Each row comes from the steps of one walk. Every step used is in the known rows, and no mark comes twice. Write the walk behind each row, first mark first.
Known rows
dabig -> ruze -> lila -> zonob -> kide:  -7   1 -52 -57  31 -22  31 -12 -14 -11  58  23  61 -10  46  15 -63  57 -51 -47   1  28
kudaza -> kide -> zonob -> lila -> ruze -> dabig: -15  17 -77 -71  13 -19  29 -45  -7 -39  20  61  77  28 -22   9 -60  68 -64 -29   0  51
kudaza -> lila -> ruze -> dabig -> napap:  -6  22 -69 -48  -1 -27  32 -36 -23 -48  43  83  34  -5 -53  69 -39  62 -72 -18  25  12
napap -> kide -> zonob -> lila -> ruze: -15  14 -11 -35  29 -21  29 -19 -13 -50  80  15  84  18  -1 -13 -68  60 -57 -14  -1  46
napap -> kide -> ruze -> dabig -> kudaza -> lila: -35   3 -64 -35  -2 -43  34 -23  -5 -52  49  24  65  51 -27  11 -69  65 -85 -16  18  24
kudaza -> kide -> zonob -> lila -> ruze -> dabig -> napap:  11  24 -60 -74   7 -34  34 -32 -14 -48  25  78  65  23 -28  30 -49  65 -76  -9   3  33
lila -> ruze -> dabig -> napap:   0  16 -30 -49   8 -40   9 -33 -17 -34  37  70  15   2 -58  56 -39  44 -77 -12  20 -14
kide -> kudaza -> lila: -37   4  -5  11  28 -27  27 -21  24 -27  35  -4  52 -12 -16  13 -31  49 -69  20  17  47
napap -> kide -> kudaza -> lila: -24  -7  -3   9  24 -30  20 -15  26 -33  63 -10  68  26 -25  -6 -51  51 -83  17  15  22
lila -> ruze: -29   8 -14 -23  27 -25   8 -42 -10 -22  45  10  27 -10 -38  24 -49  47 -50  -3  18  17
lila -> ruze -> dabig: -26   9 -47 -45  13 -23   5 -45 -11 -24  31  51  26   6 -53  34 -49  48 -65 -31  16   5
napap -> kide -> zonob -> lila -> ruze -> dabig: -11  14 -46 -57  15 -19  26 -23 -14 -53  67  57  82  35 -17  -3 -68  61 -72 -42  -3  35
zonob -> kide -> kudaza -> lila -> ruze -> dabig: -31   1 -78 -47   0 -27  17 -33  -1 -35  18  58  52  35  -3  46 -58  57 -69   7  11  39
kudaza -> lila -> ruze -> dabig -> zonob -> kide: -18  -1 -83 -94   9 -16  21 -27   1 -52  24  88  64  23   7  32 -64  71 -65 -37  12  48
napap -> kide -> kudaza -> lila -> zonob: -19  -1   4 -26  37 -22  11 -16  28 -45  81  18 100  16   7 -24 -45  57 -77  14  15  44
kudaza -> kide: -14   0 -18 -18  29 -28   8 -42  29  -7  17  -3  32  14 -48   1 -44  48 -77  -1  16  -3
kudaza -> lila -> zonob -> kide -> ruze -> dabig: -21  13 -93 -75  15 -20  26 -43   2 -46  27  77  75  12  23  30 -65  66 -55 -28  14  52
ruze -> lila -> zonob:  -9  13 -14 -22  46  -9  32 -25  16 -24  65  32  73 -35   6  -1 -32  44 -61 -49   4  19
zonob -> kide: -14   2   2 -16  30 -27  10 -21  30 -14  26   5  15   9  -1  14 -46  39 -76  -1   8  -4
lila -> ruze -> dabig -> zonob -> kide -> kudaza: -20 -15 -23 -82  19 -41 -10 -13  15 -31  13  60  54  42  15   9 -62  44 -73   4   5  39
kudaza -> lila -> ruze -> dabig -> napap -> kide:   6  12 -67 -50  -5 -31  22 -30 -22 -55  71  78  50  32 -63  52 -58  64 -86 -21  22 -12
zonob -> lila -> ruze -> dabig -> kudaza: -42  20 -38 -47  -3 -26  35 -15 -13 -39  41  50  36  22  -8  20 -31  51 -73 -15   3  41
kide -> ruze: -34   8 -16  -4  30 -38  17 -41  -2 -18  29 -12  29 -13 -30  17 -57  41 -45   0  20  23
lila -> ruze -> dabig -> zonob -> kide: -12  -7 -43 -95  17 -28  -2 -23   6 -35  21  76  44  30   2  18 -64  53 -70 -32   8  22
kudaza -> lila -> zonob -> kide: -15  13 -31 -51  35  -8  24 -27  27 -42  47  45  68  -8  34  10 -41  63 -66 -10  12  44

Which walk is each row?
  2  31 -28 -58  13 -31  39 -17 -21 -56  44  79  54  -7 -12  37 -39  56 -68 -18   3  40 => kide -> zonob -> lila -> ruze -> dabig -> napap
  5   9 -64 -46   5 -55  13 -46  -3 -22   2  45  26  30 -67  42 -56  48 -78   0  22 -15 => kudaza -> kide -> ruze -> dabig -> napap
-29  -3 -24 -33   6 -54  11 -18   1 -36  44  10  44  58 -31  -4 -70  46 -89  -9  15  -3 => napap -> kide -> ruze -> dabig -> kudaza
-14  -8 -30 -44  32 -36  22  -4  -5  -6  51   9  71   1  61   5 -59  48 -55 -10  -1  46 => dabig -> ruze -> lila -> zonob -> kide -> kudaza
-25   4 -27 -20  25 -40  14 -35   5 -17  17  -5  23  11   0  23 -69  41 -51   8  13  15 => zonob -> kide -> ruze
-16   6 -62  -6  23 -32  42 -30  -3 -15  28   1  44   3   6  35 -71  38 -46 -30   1  11 => zonob -> kide -> ruze -> lila
-20   7 -18 -56  22 -16  29   0  25 -36  35  68  53   2  -2  -6 -27  47 -78 -51   1  44 => ruze -> dabig -> zonob -> lila
-20  14 -26 -55  15 -33  38 -11  28 -41  10  34  72  39   8 -18 -38  63 -99 -12  -3  49 => ruze -> dabig -> kudaza -> kide -> zonob -> lila
-31  20 -61 -44   3 -13  29 -33 -16 -30  44  64  36   7 -34  31 -38  48 -60 -38   4  32 => zonob -> lila -> ruze -> dabig
-28   0 -18  -2  23 -28  24 -15  33 -25  23   2  46  13  15  20 -44  48 -74  29  10  38 => zonob -> kide -> kudaza -> lila
-26   3 -57 -13  16 -46  46 -33  -1 -16  20 -22  62  24 -14   8 -63  50 -62  -6   9  21 => dabig -> kudaza -> kide -> ruze -> lila
-23  12 -39 -79  14 -22  27 -11  31 -53  34  73  68  25  44   6 -36  66 -95 -15   9  42 => ruze -> dabig -> kudaza -> lila -> zonob -> kide
-35  -5 -51 -67  15 -27  16 -23   1 -49  29  66  80   9 -10  17 -50  63 -63  -9  16  75 => kide -> kudaza -> lila -> ruze -> dabig -> zonob
 15   4  31  -7  26 -44   8  -8  17 -29  71  11  24  18 -49  10 -43  38 -97   6  17 -40 => dabig -> napap -> kide
-21  21  14 -10  41 -17  42 -12  19 -38  45   7  62 -24  12 -10 -35  51 -63 -16  -1  59 => kide -> zonob -> lila
-25  14 -61 -54  29 -21  30 -40   3 -43  41  35  76  -5  36  20 -64  65 -39   0  17  65 => kudaza -> lila -> zonob -> kide -> ruze
  5  -2  -7 -37   4 -56  -8 -17  -8 -34  58  49  40  51 -56  27 -55  37 -94  19  15 -22 => lila -> ruze -> dabig -> napap -> kide -> kudaza
-27   8 -28 -81  18 -45  10 -20  12 -40  21  49  56  36  41   2 -59  50 -75   0   9  35 => lila -> zonob -> kide -> ruze -> dabig -> kudaza
  0   9 -25 -37  41 -11  30 -18  25 -24  54  39  69  -9  36   4 -44  43 -66 -40  -3  12 => ruze -> lila -> zonob -> kide
   9    6  -12  -51   18  -36   11   -7   22  -55   73   78   87   29  -14    6  -36   55 -105    6   16   13 => ruze -> dabig -> napap -> kide -> kudaza -> lila -> zonob
-23 -15 -49 -70  12 -30   7 -16   1 -54  57  61  97  47 -20  -1 -69  65 -77 -14  14  49 => napap -> kide -> kudaza -> lila -> ruze -> dabig -> zonob
-35  14 -53 -22  18 -13  32 -46 -16 -37  50  23  47 -18 -34  39 -48  64 -45 -10  23  42 => kudaza -> lila -> ruze
-19  15 -43 -25  41 -22  37 -38  -8 -27  58  20  83 -31   8  11 -54  46 -36 -40   8  39 => kide -> ruze -> lila -> zonob
-16  -2  30 -37  44 -33  -6 -14  41 -21  35  17  58  10  43 -15 -38  36 -74  33   6  34 => lila -> zonob -> kide -> kudaza
-10  -8  13 -51  41 -29   6  -4  40 -27  25  21  39   8  22 -10 -50  44 -76  -9   8  21 => dabig -> zonob -> kide
-27  -4 -63 -34   1 -28  10 -34  -7 -42  58  45  73  48 -45  21 -65  60 -78  -6  16  24 => napap -> kide -> kudaza -> lila -> ruze -> dabig
  4  22 -75 -79  11 -36  29 -31  -5 -54  33  94  63   8  16  51 -54  62 -67  -9  18  32 => kudaza -> lila -> zonob -> kide -> ruze -> dabig -> napap
  7   6  21 -29  32 -37  15  -4  23 -52  87  35  88  12   1  -3 -36  53 -90  33  18  23 => dabig -> napap -> kide -> kudaza -> lila -> zonob
